Each row was made from one walk, in order. Every step used is in the known rows, and no mark comes twice. Write each row's walk.
In the rows, 128 means zero.
Known rows
T -> E -> L: [121 178 163 142 144  94  89 143 105 138 162 141  70 131 130 129 143 142
  86 138  91 111 117  85 153 130 122 150 136 134 156 101  77 133 105 123
 147 140 105 139  92 117  81 105  79 101 141 172  81 147 144 137 138 171
  87 137 142]
A -> S: [125 161 176 128 166  85  91 136 150 136 141 160  87 136 103 139 132 154
 117 142  92 131 106  74 137 136 119 151 125 120 130 155  77 130 105 126
 116 147  89 128  95 105  92 106  63 118 142 160 101 144 135  98 135 161
  88 147 149]
K -> A -> S -> F -> M -> T -> Q -> P: [117 139 179 180 145  87 128 138 154 146  98 156  82 140 100 178 129 117
 127 154  49  80  88  65 154 124 144 138 135  89 152 159  42 137 134 107
 143 130 108 152 129 153  76  80  70 106 136 145  83 102 170 116 112 146
  78 162 134]
T -> E -> P: [121 178 152 153 136  90  78 135 120 128 155 136  54 119 120 146 149 150
 108 150  93 113 107  88 138 126 136 138 144 109 141 122  76 138 101  77
 151 145  92 144 102 120  90 100  73 103 123 165 110 166 144 145 149 164
 100 146 137]
Q -> P -> M -> T -> E: [ 91 158 174 174 164  78  95 134 122 144 117 121  85 139 127 164 117 134
 119 154  83 123  86  62 147 116 144 136 149  83 117 128  77 168 126  93
 146 146 114 144  89 158  90  87 111  99 118 131  83 134 155 125 131 165
  80 166 154]
T -> E: [111 165 150 141 153  83  86 140 120 151 149 138  78 124 132 139 132 150
  93 145 107 120 113  71 146 139 116 138 142 126 137 117  78 144  96  97
 142 148  93 137  94 123 104 104  74 110 138 159  91 158 141 126 135 162
 102 141 144]
Y -> E -> P -> M: [102 173 184 152 168  66 108 157 129 102 147 131  64  98 119 169 147 168
 105 177  88 133  90  93 163 112 136 138 151  94 130 139  74 129 114  79
 158 143  61 128  81 101  83  89  96 129  96 145 111 142 148 137 146 160
  90 157 149]
F -> M: [ 93 148 168 153 172  76 109 181 128 134 156 158  79 117  97 149 119 146
 117 155  92 133  82  67 131 127 123 142 141 105 141 132 104 158 133 108
 152 142 104 126 131 116 102  85  95 121 135 158 117 138 139  95 128 144
  87 152 159]
L -> M -> T: [ 99 133 171 170 156  74 105 159 139 143 123 173  80 150 127 173 144 180
 117 149 107 136 103  81 142 117 106 151 124 110 136 113  87 150 100 102
 148 124  89 123 104 160  99 106 112 108 132 142 102 150 145 120 148 146
  92 166 155]
U -> H -> Q -> F -> M: [ 84 102 186 145 187  59 111 163 130 124 133 145 114 107  67 124 115 119
  97 167  76 124  73  42 169 106 143 127 125  48 156 158  64 146 166 116
 168 105 105 140 129 139 101  78  86 123 141 170 115 128 137 114 151 130
  77 115 152]
V -> D: [101 131 168 134 179  78 105 158 152 138 135 129 108 149 117 123 111 152
 115 124  98 133  82  80 130 120 109 123 150 138 131 127  85 130 102 100
 129 152  99 125 124 121  92 110 101 154 140 171 112 156 124  73 142 161
 101 157 153]
A -> S -> F -> M: [114 147 164 145 169  77 116 152 149 140 127 175  94 116  88 147 123 137
 110 139  68 117 115  78 153 147 132 156 136  92 154 157  69 143 136 120
 153 156 107 130 103 114  92  80  63 115 126 154 108 120 145  89 129 147
  76 149 156]
K -> A -> S -> F -> M -> T -> E: [118 146 158 173 151  83 114 158 144 153 131 167  74 126 111 170 131 132
 107 158  67  90  95  67 153 157 148 141 118 113 154 155  47 131 118  99
 165 146 101 145 108 142  87  76  77  92 123 136  90 110 156 120 114 145
  86 144 146]
K -> A -> S -> F: [112 154 174 148 165  80 109 134 155 150 127 170  92 127 106 164 143 147
 109 158  68  95 103  73 156 153 128 152 122 130 161 157  50 103 114 112
 142 143  88 143 105 112  72  93  65 120 145 156  93 124 161  92 136 137
 105 150 132]
U -> H -> Q: [ 98 120 168 129 182  63 112 146 131 135 133 148 111 120  89 129 126 141
 106 175  92 114  84  50 157  93 130 143 130  88 156 144  65 132 127 123
 159 105  87 142 116 120 112  99  77 118 142 180 113 128 136 110 167 133
  87 118 140]
U -> H -> Q -> P: [ 95 130 185 140 169  69 115 128 138 141 119 134 114 124  79 136 133 123
 114 168  78 107  84  42 162  84 133 141 134  69 150 141  62 143 148 118
 148  97 106 154 127 126  95  95  82 119 144 181 112 133 151 100 162 131
  76 124 138]
A -> S -> F -> M -> T -> E -> Y: [136 148 160 177 139  81  93 155 138 135 129 162  83 127  91 156 116 143
 118 146  58 102 114  77 160 138 143 141 123  90 152 139  48 146 133  98
 174 154 119 144  91 138  95  76  69  75 107 148  93 109 138 132 114 168
  68 133 174]
B -> V -> D: [104 145 195 105 162  80 104 150 151 139 129 126  94 159 127 108 108 133
  88 129  72 138  88  79 138 112 104 134 147 138 139 147  73 135  91  99
 122 125 116 118 126 127 114 119  92 140 141 194 104 152 120  87 125 167
  86 163 146]
W -> L -> M -> T -> E -> B: [121 158 173 197 137  90  68 133 113 119 151 157  81 167 120 170 151 150
 113 140 108 129 126  93 145 131 120 136 112 112 126  86  95 172 101 108
 141 118  87 134  86 146  99 102  99  86 145 164  70 157 141 174 152 148
  92 180 144]
A -> S -> F -> M -> P: [107 140 162 142 160  82 111 163 165 146 113 170  77 120  89 147 133 129
 123 142  71 119 102  67 161 140 138 174 139  95 160 165  78 139 143 113
 167 150 108 140  94 134  90  80  75 104 111 155  99 120 156  85 123 147
  79 164 155]
L -> M: [103 148 168 163 160  73  99 149 136 145 130 169  84 132 121 156 141 174
 111 153 104 137 109  86 145 128  91 142 135 109 135 112  89 136 101 104
 142 133  84 119 102 124  95 106  89 130 135 161 111 162 152 106 153 137
  97 159 155]
H -> Q: [112 140 188 135 168  79 103 146 142 148 122 156  98 132  92 132 121 147
 107 152 103 138  82  60 144 112 118 137 132 110 153 130  68 136 114 124
 149 118 102 136 105 122 107 105  70 136 164 179  93 141 130 105 172 156
  95 125 131]
Q -> T -> E -> P -> M -> F: [ 87 163 164 181 155  73  74 136 125 130 116 133  76 128 136 154 121 146
 103 155  95 118  87  71 156 141 167 129 113  64 140 135  71 160 115  71
 180 166  84 131  91 147  92  87  85  83  97 161  96 151 150 157 130 167
  96 150 125]
Y -> E: [104 158 178 133 171  65 112 154 143 129 145 146  87 116 122 157 151 166
  91 165 107 134 113  82 167 107 113 137 135 138 137 127  84 130 103  97
 142 132  66 135  98 106  82  98  89 129 132 149  90 161 131 118 130 151
  96 137 145]
W -> L -> M -> P: [105 146 172 166 154 101  79 156 154 134 131 159  64 149 117 156 167 151
 143 143 104 142 107  88 158 114 100 161 136 122 132 104 101 157 105 113
 136 110  91 142  98 125  88 106 105 131 131 179  76 156 160 138 154 115
 112 182 124]
H -> Q -> P -> M -> T -> E: [103 150 191 171 160  86 103 132 127 150  95 125  92 135 102 151 106 123
 118 157  89 130  73  54 154 114 151 120 148  67 134 127  53 169 128 105
 153 125 121 148  82 150 107  90  95 109 136 153  76 132 147 129 163 173
  83 140 141]
H -> Q -> F -> M -> T -> E -> R: [105 129 200 171 153  76 102 173 124 133 127 147  97 128  78 146 112 115
 101 142  66 141  86  58 152 119 163 122 113  63 161 156  52 163 137  97
 172 113 123 139 108 175  92  82 103 109 146 159  89 136 129 155 139 158
  76 126 134]
P -> M -> T -> Q -> F: [ 93 116 187 167 189  67  99 135 120 135 102 140  93 135 119 160 102 157
 117 145  87 136  79  57 156 119 134 130 147  73 116 140  64 163 125 113
 143 147  80 126  93 166 109  83  97 121 135 133  73 113 151 141 128 183
  91 167 153]
K -> A: [ 97 152 171 149 164  79 104 156 139 155 151 145  82 130 123 159 141 154
 110 169  83 106  74  64 133 133 118 143 123 147 149 136  75 112 104 105
 136 128  78 141 128 118  85 102  92 132 156 159  95 143 158 101 137 131
 114 153 132]
K -> A -> S: [126 155 181 141 164  87 104 151 155 140 146 151  77 134 115 154 135 149
 119 164  79 112  84  70 136 145 125 138 119 134 141 158  60 105  98 114
 119 134  80 137 110 107  82 103  75 127 155 155  99 137 153 103 136 143
 105 150 134]
K -> A -> S -> F -> M -> P: [106 144 174 157 158  83 119 171 168 149 119 160  69 120  99 161 140 126
 131 160  62 100  82  62 155 146 139 155 130 119 167 166  64 116 141 107
 173 137  93 150 115 134  80  78  78 115 115 154  93 113 167  86 122 129
  99 165 138]
Q -> T -> E -> L: [115 182 173 166 141  84  72 135 122 139 142 155  97 152 149 140 137 139
  88 143  77 116 108  83 146 130 132 131  98 121 161  99  91 138 108 103
 151 140 101 143  97 140  85  97  91  93 135 182  81 163 128 141 137 161
  94 135 130]
S -> F -> M: [ 84 139 154 162 172  67 120 163 129 145 129 173  95 113  95 161 120 149
 106 145  73 112 107  75 154 134 122 158 144 100 161 128  89 148 143 104
 180 149 108 141 123 131  93  70  76 119 128 157 107 128 156  82 127 139
  84 152 157]
U -> H -> Q -> P -> M -> T -> E: [ 95 129 177 163 172  65 107 132 121 142 108 123 103 126 101 147 120 112
 112 177  82 108  73  38 173 100 157 130 144  49 137 141  47 159 139 107
 166 110 107 152  96 155 111  84 100  95 117 157  92 113 152 129 156 144
  68 133 148]
W -> L: [111 153 166 146 169  92  82 138 135 127 160 155  89 146 115 148 145 152
 120 139  97 131 111  87 142 119 110 158 131 135 128 115  97 155 100 126
 117 122  98 142 116  95  84 106  87 128 157 173  74 143 138 133 146 135
 111 162 122]
K -> A -> S -> F -> M -> T -> E -> Y: [133 147 168 190 132  85  96 161 141 142 138 153  75 127 101 171 123 133
 119 169  50  81  91  72 159 151 147 130 114 107 160 139  33 124 123  93
 176 142 106 153 108 137  87  75  76  86 119 146  92 102 155 137 116 150
  82 139 155]

Which walk is each row?
[ 99 116 180 152 173  75 101 147 126 128 117 145  91 111  93 137 108 129
 104 142  82 128  99  65 150 116 125 122 152  72 135 136  77 164 138 108
 142 138 103 127 137 149 103  80  69 136 155 156  90 134 144 127 111 164
  91 147 142]  T -> Q -> F -> M
[ 94 133 170 165 173  72 109 192 131 137 145 168  76 135 106 165 121 151
 119 151  87 132  70  63 131 114 142 152 132 107 139 137 101 164 132 100
 155 132 106 135 133 152 106  82 115 105 129 138 108 121 136 111 120 155
  76 161 166]  F -> M -> T
[ 91 142 170 147 166  81 104 198 153 142 139 149  58 122 102 149 129 136
 135 156  89 141  71  53 143 115 131 158 149 109 148 139 109 152 147 106
 169 132 102 143 128 146 102  84 109 115 112 159 108 134 154  97 120 140
  92 169 153]  F -> M -> P
[ 84 147 188 168 177  71 109 136 134 143 116 132  88 147 119 169 118 143
 128 152  77 128  69  64 144 110 138 151 144  82 119 133  85 162 134 103
 136 138 107 143 105 153  81  96 118 113 125 131  90 132 161 109 136 158
  80 179 155]  Q -> P -> M -> T
[127 164 189 174 126  92  67 127 115 120 142 149  75 178 127 157 156 130
  98 144  88 136 131  98 149 128 121 143 113 118 132 105  74 176  93 108
 135 101  95 128  88 150 116 108  97  76 148 178  59 152 144 182 140 149
  79 182 139]  W -> L -> M -> T -> E -> B -> V
[112 127 194 171 145  88  96 169 124 120 123 140  77 118  75 139 128 122
 107 144  78 135  74  64 152 112 170 113 131  55 160 143  59 163 146  86
 181 119 123 144 116 165  93  84  88 107 149 157  98 141 125 160 152 169
  83 120 139]  H -> Q -> F -> M -> T -> E -> P
[ 79 135 171 159 176  73 110 115 123 146  84 113  82 121 108 153  98 137
 123 140 100 107  87  56 166 112 132 144 167  67 115 131  57 177 127 116
 137 156  96 133 112 141  94  89  66 114 128 159  81 124 177 131 121 177
  78 169 131]  T -> Q -> P -> M -> F
[114 147 160 135 168  78 104 124 150 147 118 171 100 132  98 148 134 157
 107 136  73 114 128  79 160 143 120 164 127 114 152 152  62 125 121 120
 141 155  94 136  84 112  86  95  52 112 134 158  96 133 144  94 138 157
  89 148 146]  A -> S -> F
[ 97 134 171 161 186  73 104 144 122 133 109 151  79 139 131 167  99 161
 124 157  94 131  81  65 145 117 128 142 156  94 118 129  71 160 106 114
 139 152  75 127  90 148 118  87  92 122 125 137  84 107 149 129 132 183
  85 169 155]  P -> M -> T -> Q
[107 141 178 158 152  84 107 128 141 149  99 138  83 157 118 170 130 149
 128 139  86 110  94  65 144  79 131 147 136 104 127 122  76 163 110 107
 125 121 103 152 131 165  97 105  89 107 150 146  76 133 146 129 121 171
  77 159 136]  M -> T -> Q -> P
[ 94 119 207 149 175  75 105 169 132 130 125 152 105 118  68 126 112 121
  98 147  84 146  75  56 152 117 138 115 134  69 156 144  73 160 150 115
 160 118 121 131 126 141  97  89  84 139 161 166  98 140 128 114 155 150
  92 124 141]  H -> Q -> F -> M
[ 96 114 184 153 164  81  95 159 143 136 102 136  76 118  99 141 119 117
 119 140  85 137  88  56 161 106 125 135 155  81 139 141  87 166 145 107
 157 134 103 137 133 167 103  88  81 134 136 160  84 135 151 129 110 159
  95 160 135]  T -> Q -> F -> M -> P
[115 177 181 184 131  86  72 139 118 139 130 164  95 155 151 146 144 150
  90 149  86 123 115  96 151 141 119 119  96 102 162  89  89 144 104  95
 156 137  99 132  84 153  82  96  92  99 129 177  85 168 140 138 149 146
  92 144 132]  Q -> T -> E -> L -> M
[113 178 183 138 161  60 105 162 139 120 154 144  90 117 115 180 140 169
  99 165  76 134 124  88 164 105 123 158 121 129 144 150  73 120  95  92
 139 125  65 135  95 105  68 102 108 128 119 152 106 157 138 133 128 143
  89 149 132]  Y -> E -> R
[ 70 112 176 153 191  55 126 132 128 142 101 115 108 116  82 140 112 119
 111 167  90 101  65  37 179  97 156 145 137  39 138 150  42 157 155 117
 169 120 100 140 114 134  90  86  86 106 122 170 107 119 171 117 151 144
  63 131 142]  U -> H -> Q -> P -> M -> F
[ 92 117 209 149 170  87 107 182 151 145 108 141  87 119  70 126 123 112
 113 147  84 153  69  46 157 109 145 132 138  74 162 152  80 158 160 109
 178 112 118 144 122 163  99  87  98 132 149 165  90 142 143 114 148 150
  94 135 135]  H -> Q -> F -> M -> P
[119 134 171 181 151  95  83 139 133 123 119 170  75 162 127 171 147 159
 130 138 105 126 118  99 151 105 105 142 129 111 121  95  81 170  84 122
 117 111  88 130 103 139  94 105  88 123 146 165  64 133 143 162 150 140
 102 174 130]  W -> L -> M -> T -> Q
[101 149 162 164 176  75  92 151 114 143 132 140  76 131 132 157 110 158
 113 157 100 133  83  62 147 143 142 139 147 102 119 130  69 155 108 101
 157 155  90 127  74 145 112  86 108 104 115 132  85 122 147 137 132 176
  89 158 163]  P -> M -> T -> E
[102 160 184 160 166  66 113 163 128 107 137 136  64 116 123 184 152 176
 114 179  85 129  87  92 163 105 152 138 142 104 127 137  75 137 106  78
 164 135  64 135  85 122  82  88 111 112  97 132 101 139 139 153 142 163
  85 162 154]  Y -> E -> P -> M -> T
[ 86 117 188 162 184  62 121 141 127 139 105 131 108 134  89 155 116 130
 123 176  73 114  63  39 173  85 152 139 137  50 138 152  55 151 149 118
 157 103 104 148 107 147 109  88 107 109 125 155 100 107 155 114 159 140
  68 143 152]  U -> H -> Q -> P -> M -> T
[112 127 205 169 151  92 101 170 116 130 131 142  88 131  86 125 126 115
  84 134  75 132  84  63 161 116 160 120 117  79 168 123  59 163 148 120
 174 112 131 140 112 167  86  88  95  98 155 163  75 132 125 154 147 173
  73 113 143]  H -> Q -> F -> M -> T -> E -> L
[108 178 155 159 157  83  80 137 108 121 147 127  52 105 121 146 127 150
 116 164  89 121  92  87 144 144 144 135 159  85 129 128  73 141 111  78
 160 164  88 135  81 116 100  93  80 110 106 155 111 146 154 144 151 160
  95 159 149]  T -> E -> P -> M
[ 99 167 185 177 156  85 101 133 111 139 131 123  74 144 130 161 132 130
 111 147  68 115  83  75 153 121 146 147 143  91 135 110  77 163 133 112
 144 141 118 150  94 153  74  94 118  95 121 139  77 129 160 133 136 167
  69 168 154]  Q -> P -> M -> T -> E -> L
[102 182 172 183 149  78  63 134 122 121 127 142  83 127 144 159 123 143
 110 166  78 126  84  83 141 139 151 120 122  75 140 133  85 146 113  66
 165 158  84 139  82 140 104  85  93 105 103 160 100 157 143 142 149 153
 106 159 132]  Q -> T -> E -> P -> M
[117 183 169 168 133  84  67 135 132 132 133 149  84 140 134 156 142 146
 109 157  87 115  99  83 139 125 144 125 108  96 153 124  90 143 103  64
 159 144  92 149 101 143  93  99  85  95 121 167 101 173 130 143 143 151
 104 140 123]  Q -> T -> E -> P
[107 124 167 169 167  79 113 174 130 133 121 162  72 136 111 161 108 147
 120 146  91 120  78  60 131 106 136 143 144  94 133 127  90 175 121 114
 149 137  99 133 134 155 117  87  89 109 135 145  95 108 139 129 114 168
  75 156 155]  F -> M -> T -> Q
[ 91 123 178 172 167  71  94 169 123 137 141 144  82 126 102 149 125 128
  97 136  86 135  91  60 148 128 146 126 123  85 138 139  79 175 140  89
 168 138 117 134 124 170  91  80 106  96 141 129  87 143 131 138 110 166
  89 139 156]  Q -> F -> M -> T -> E
[ 80 120 187 151 171  80 102 183 151 135 130 137  79 117  91 141 129 121
 120 142  79 149  76  51 154 116 134 148 137  89 143 150 101 158 159  98
 172 134 108 140 133 160  84  87 110 124 135 148  93 147 152 109 116 142
 100 160 149]  Q -> F -> M -> P
[124 153 165 159 147  89 106 158 130 136 138 172  80 134 102 146 133 130
  95 126  63 102 120  84 161 144 150 156 120 104 163 134  57 142 137 122
 168 149 114 138  89 139  75  82  72  76 119 150  90 109 140 122 124 167
  57 140 161]  A -> S -> F -> M -> T -> E -> L
[100 131 188 170 167  76  94 133 118 109 116 134  67 127 109 164 123 159
 128 154  71 128  77  76 151 108 154 136 147  57 126 145  63 153 130  90
 153 145  82 136 102 161  93  88  98 119 125 138  93 125 153 162 141 181
  86 169 143]  E -> P -> M -> T -> Q -> F
[122 175 169 163 134  90  89 142 110 141 149 153  64 131 134 138 149 150
  86 142  98 116 125  99 158 138 107 134 133 116 156  86  74 134 101 114
 151 140  96 125  83 127  82 107  82 104 133 171  94 160 153 141 155 156
  84 148 145]  T -> E -> L -> M
[ 91 139 151 177 158  68 112 163 122 155 127 172  84 121 109 163 126 145
 100 140  78 105 112  70 154 132 140 152 135 101 155 122  75 160 135  94
 189 150 110 146 114 154 100  72  91  87 117 136  94 122 148 121 118 152
  79 147 160]  S -> F -> M -> T -> E
[118 162 158 160 130  87  90 150 125 136 149 142  55 141 121 163 153 163
 116 146  93 110 100  77 135 108 152 151 124 109 138 126  74 144 100  80
 163 137  90 150 106 150  94 106  94  86 123 138  98 149 136 157 138 172
  89 151 145]  M -> T -> E -> P
[113 156 167 170 146  89 101 186 113 134 160 157  64 135 121 149 127 135
  97 138  80 116  91  75 136 124 145 148 125 113 153 112  85 161 122 111
 168 135 114 135 117 153  89  87 110  80 123 150  95 122 134 143 121 166
  66 146 162]  F -> M -> T -> E -> L
[109 132 179 181 139  80 109 133 139 146  91 155  81 158 125 177 139 159
 129 146  95 119 106  82 154  96 109 134 136  83 128 108  75 159 106  96
 132 124  99 138 116 171  99 101  90 118 134 150  86 144 155 131 141 153
  81 167 148]  L -> M -> T -> Q -> P
[106 114 182 151 169  72  95 133 136 143 102 145  92 152 115 155 124 151
 109 132  92 120 100  62 154 100 130 139 127 102 129 132  67 154 116 105
 137 131  89 139 118 175  98  98  86 112 162 137  70 135 133 150 115 178
  95 149 138]  M -> T -> Q -> F
[112 175 183 177 126  90  75 152 137 146 114 155  76 151 154 147 153 135
 107 148  88 126 110  84 164 125 123 136 103 108 167  96  95 141 113  94
 171 130 100 146  82 169  84 101 104  94 110 179  79 168 146 138 146 144
  94 153 124]  Q -> T -> E -> L -> M -> P
[102 139 180 166 166  71 111 136 109 131 123 121  98 131 100 143 124 113
 104 169  66  97  74  49 178  95 159 135 136  56 149 125  46 151 146 122
 167 103 115 153  92 151  92  88 100  88 120 170  89 111 156 139 162 154
  58 133 147]  U -> H -> Q -> P -> M -> T -> E -> L
[ 86 161 183 159 181  77 105 130 129 139 126 127  95 129 113 160 119 142
 126 155  74 132  80  66 146 122 123 144 157  84 120 131  87 156 134 102
 128 146 106 135 104 123  84  92 100 134 128 148 100 140 166  93 141 151
  89 179 153]  Q -> P -> M
